What can hang from each mark
R: C F N Y
B: R
D: F R W
W: D F R
C: R Y
Y: C

Known rows, with every way that one mark hangs from another
{D {R F N Y}}: [-0.99 -1.11 -1.54  0.23 -0.47 -0.35 -1.76 -1.79 -0.40  0.56 -0.31 -0.22
  0.01  0.69 -0.05  0.66  1.06 -1.83  2.93  1.28  2.21 -1.86  3.08]
{W D F {R N Y}}: [ 0.08  2.32  2.60  1.68 -2.25 -1.87  5.45  1.72  0.11  4.89  0.73 -0.13
 -3.58  0.16  0.88  2.13  1.24  3.23 -1.07 -1.80 -2.70  0.57 -3.75]
{R C N}: [-0.80 -3.14  0.53  0.01 -0.05 -0.21  1.95  2.81  0.60 -1.03 -0.65 -0.06
 -0.38 -2.77 -0.09 -0.92 -1.87  0.14  0.63  2.53 -1.67 -0.47 -1.08]
{C R}: [ 3.15  0.19 -0.29  0.17  1.07  1.41 -2.10 -1.35  0.75 -1.76 -0.32 -0.52
  3.46  0.05 -0.60 -0.07  0.64  0.23  0.18 -1.79 -0.07  1.86  0.05]
{W {D F} {R C Y}}: [-0.47  2.08  0.47 -0.07 -0.17 -0.06  2.63  0.84 -0.17  2.81  0.90  0.25
  4.51  0.92  0.86  0.12  0.92  0.80 -1.59 -2.37 -1.45  0.89 -2.86]
{W D {R C F N Y}}: [-1.70  0.89 -0.42  1.25 -0.64 -1.99  5.88  1.74 -0.17  5.31  0.20  0.20
  0.66  0.42  1.14  1.71  1.40  0.80 -0.32  0.16 -0.78 -0.60 -2.87]
{W F {R C}}: [ 2.92  1.40  4.64 -0.09 -0.20 -0.70  2.61  2.84  0.81  0.08  1.31  0.10
 -2.14  0.11  0.04  0.03  0.10  0.44 -0.93 -1.82 -3.61  0.32 -4.19]
{B {R C F N Y}}: [ 0.52 -0.37 -2.48  0.40  1.40 -1.15  1.68 -1.85 -0.67  0.73 -1.06 -0.26
  2.09  0.04  0.16 -0.09 -0.40 -1.09  1.98  2.53  0.79 -0.97  2.06]
{B {R {C Y} F N}}: [ 0.82 -0.09 -3.00  0.38  1.68 -1.10  0.17 -0.64 -0.72  0.28 -1.16 -0.12
  0.62  0.02 -0.31 -0.16 -0.18 -1.10  0.72  2.09  0.94  0.25  2.39]
{W {D {R C Y}} F}: [-0.31  3.20  2.56  0.54 -0.60 -0.95  2.67  0.67  0.01  2.09  0.22  0.41
 -0.20  0.58  0.43  0.73  0.61  0.96 -0.60 -1.66 -2.78 -0.03 -2.13]
{W D F R}: [ 1.68  4.28  4.87  1.21 -0.78 -2.04  3.45  2.39  0.65  2.39  0.93  0.38
 -2.27  0.15  0.44  1.36  1.16  2.82 -2.70 -3.46 -3.53  1.96 -4.71]
{D {W F {R C}}}: [ 0.87 -0.89  3.51 -0.89  0.32  0.75 -0.18  1.56  0.22 -2.48  0.82  0.45
 -3.03  0.22 -0.11 -1.20 -1.27  0.15 -0.28 -0.23 -0.40 -1.65 -0.39]
{C {R F}}: [ 3.05  0.62 -0.52  0.25  0.97  0.53 -2.57 -2.02  0.72 -1.26 -0.24 -0.02
  1.19  0.46 -0.96  0.74  1.25 -0.79  0.69 -0.43  1.71  1.13  1.00]
{D F {R C N Y} W}: [-2.55 -4.68 -1.44 -2.09 -0.34  2.06 -3.36 -1.26 -1.41 -1.96 -0.19  0.58
  0.04  1.37 -0.63 -1.78 -0.41 -3.18  2.23  2.80  4.25 -5.11  6.29]
{W {D {R N Y}} F}: [-0.70  2.40  2.26  1.12 -1.52 -1.46  2.27  0.44 -0.03  2.53 -0.09  0.23
 -2.62  0.03  0.26  1.37  0.80  1.78 -0.34 -1.04 -1.84 -0.04 -1.04]
{D W}: [-0.40 -1.45  1.34 -0.95  0.82  1.80 -4.31 -0.54  0.32 -5.08 -0.01  0.24
 -0.39 -1.23 -0.25 -1.96 -2.40  0.55  0.38  0.33  1.50 -0.17  2.02]
{Y {C {R F N}}}: [-0.30 -1.64 -2.91 -0.90 -0.17  0.95 -1.34 -1.43  0.61 -1.32 -0.29 -0.45
  0.94 -0.69 -0.67  0.09 -0.10 -1.68 -1.24  1.14  0.37  1.16 -1.18]
{W D F}: [ 0.71  3.95  4.27  0.90 -0.92 -1.29  0.91  1.13  0.89  0.00  0.30  0.59
 -2.97 -1.56 -0.09  0.73 -0.58  3.04 -1.97 -1.63 -2.86  2.48 -3.01]
{R N}: [-0.21 -2.05  0.78  0.52 -0.71 -0.24 -1.07  1.10  0.73 -1.89 -0.59 -0.32
 -1.75 -2.93 -0.32 -0.37 -1.52  1.40  0.65  1.43 -0.37  0.97  0.18]
{C Y}: [ 0.39  1.14 -2.96 -0.25 -0.34  2.61 -5.42 -0.84  0.13 -1.89  0.61 -0.82
  0.79 -0.62 -0.11 -0.76 -1.15  1.12 -0.04 -1.72  0.13  4.17  0.56]

Rows
[ 0.02  3.77  1.87  0.55 -1.61 -0.78  4.10  0.55  0.25  3.57  1.35 -0.20
 -0.57  0.88  1.00  1.40  0.94  2.09 -2.50 -3.17 -3.56  1.75 -5.49]	{W D F {R {Y C}}}
[-1.30  1.64 -0.28  1.63 -1.04 -1.98  3.75  0.52 -0.10  4.71  0.24  0.03
 -0.38  0.32  0.96  2.08  1.67  1.70 -0.32 -0.60  0.13  0.40 -1.98]	{W D {R F N Y}}
[ 0.38 -0.26 -2.52 -1.22  0.42  1.45 -2.39 -2.06  0.72 -2.18  0.08 -0.39
  2.61 -0.21 -0.62 -0.28 -0.09 -1.86 -1.53 -0.02  0.07  1.89 -1.65]	{Y {C {R F}}}
[-1.42 -2.06 -2.95  0.06 -0.84 -0.06 -0.25  1.41 -0.01  0.92 -0.20  0.22
 -4.22 -1.27 -0.53  0.49 -0.70 -1.19  1.30  4.01  1.67 -0.31  1.22]	{R {C Y} F N}
[ 1.21 -0.33 -0.77  0.43  2.06 -2.01  1.21 -0.32 -0.28 -0.58 -1.37  0.18
  1.05 -0.64 -0.34 -0.36 -0.39 -1.15  0.74  2.53  0.40 -0.61  1.75]	{B {R C F N}}
[ 1.50 -1.20 -5.34  0.58 -0.59  2.55 -2.76 -1.14 -0.24  1.14 -0.40 -1.22
  0.12  0.71 -0.58  0.79  1.05  0.63  0.48 -0.85  1.51  2.57  2.10]	{C {R N} Y}
[ 0.78  1.82 -3.09 -0.38  1.57 -0.08 -1.77 -4.24 -0.43 -1.20 -0.41 -0.51
  4.18  0.63  0.13 -0.43 -0.40 -1.29  0.57  0.27  0.85  1.23  1.22]	{B {R F {Y C}}}
[-2.91 -3.97 -1.88 -0.92  0.26  0.70 -0.72 -0.96 -1.15 -0.33 -0.52  0.40
 -1.13  1.53  0.04 -0.61 -0.03 -3.12  3.25  3.39  3.77 -5.51  4.92]	{D {R C F N Y} W}
[ 1.30 -0.84 -0.57  0.34  2.24 -1.17  1.71  0.33 -0.30 -1.08 -1.47 -0.31
  3.35 -1.04  0.02 -1.18 -1.05 -0.13  0.25  1.12 -1.40  0.13  0.81]	{B {R C N}}
[-1.54 -1.39 -0.32 -1.68 -0.36  2.12 -2.78 -2.32 -0.79 -2.29  0.46 -0.11
 -0.73  1.90  0.05 -1.17 -0.58 -1.99  1.15  0.01  1.34 -2.97  2.53]	{D {R {Y C}} {W F}}
[-0.47 -1.76  0.46 -0.99  0.80  1.83 -0.70  0.13 -0.19 -2.08  0.61 -0.10
  1.50  0.54  0.57 -1.61 -1.35 -0.13  0.70 -0.40  0.65 -1.51  0.41]	{D {W {R C Y}}}
[-0.87 -1.57 -1.26  0.15 -0.36  0.48 -1.30 -1.13 -0.39  0.01 -0.39 -0.71
  2.22  0.30  0.32 -0.16  0.46 -0.83  2.43 -0.12  0.45 -1.13  2.11]	{D {R N Y}}
[-0.46 -2.20  1.26 -0.36  0.24  0.17 -1.72  0.50  0.01 -2.16  0.14  0.37
 -3.18 -0.25 -0.22 -0.59 -0.73 -0.07  0.48  1.23  2.53 -1.75  1.93]	{D {W {R F N}}}
[ 0.19 -0.88  1.65 -0.68  0.83  0.65 -2.80 -0.13  0.13 -3.02  0.47  0.42
 -1.40  0.28 -0.15 -0.94 -0.74 -0.28  0.21  0.00  2.30 -1.05  1.47]	{D {W {R F}}}
[ 0.28  3.59  1.98  1.15  0.41 -2.17  1.84  1.19  0.45  2.22  0.43  0.54
  1.04  0.34  0.55  1.30  1.58  1.29 -1.93 -2.30 -0.70  1.82 -2.94]	{W D {R F}}
[-0.02  1.88  1.93  1.27 -1.56 -1.76  5.98  4.15 -0.01  5.02  0.58  0.18
 -4.12  0.22  0.58  1.64  1.12  2.30 -2.33 -1.36 -3.44  0.80 -4.30]	{W D F {R {C Y} N}}
[-0.56 -1.98  0.97 -2.21  0.72  1.92 -7.34 -1.79 -0.76 -5.00  0.09  0.92
  0.40  1.27 -1.20 -2.17 -0.19 -2.67  0.62  0.37  4.26 -2.69  6.24]	{D F R W}
[-1.86  0.74 -0.70 -0.07 -0.23 -0.26 -0.67  0.94 -0.51  1.22 -0.47  0.62
  1.78  0.02 -0.22 -0.08  0.73 -0.05 -1.33 -0.37  0.25  0.49  1.08]	{W {D F {R {C Y} N}}}
[-0.14 -1.98 -2.71 -0.95 -0.08  1.53 -0.98 -0.99  0.61 -1.70 -0.36 -0.81
  2.53 -0.97 -0.41 -0.49 -0.54 -0.98 -1.59  0.20 -0.89  1.69 -1.84]	{Y {C {R N}}}
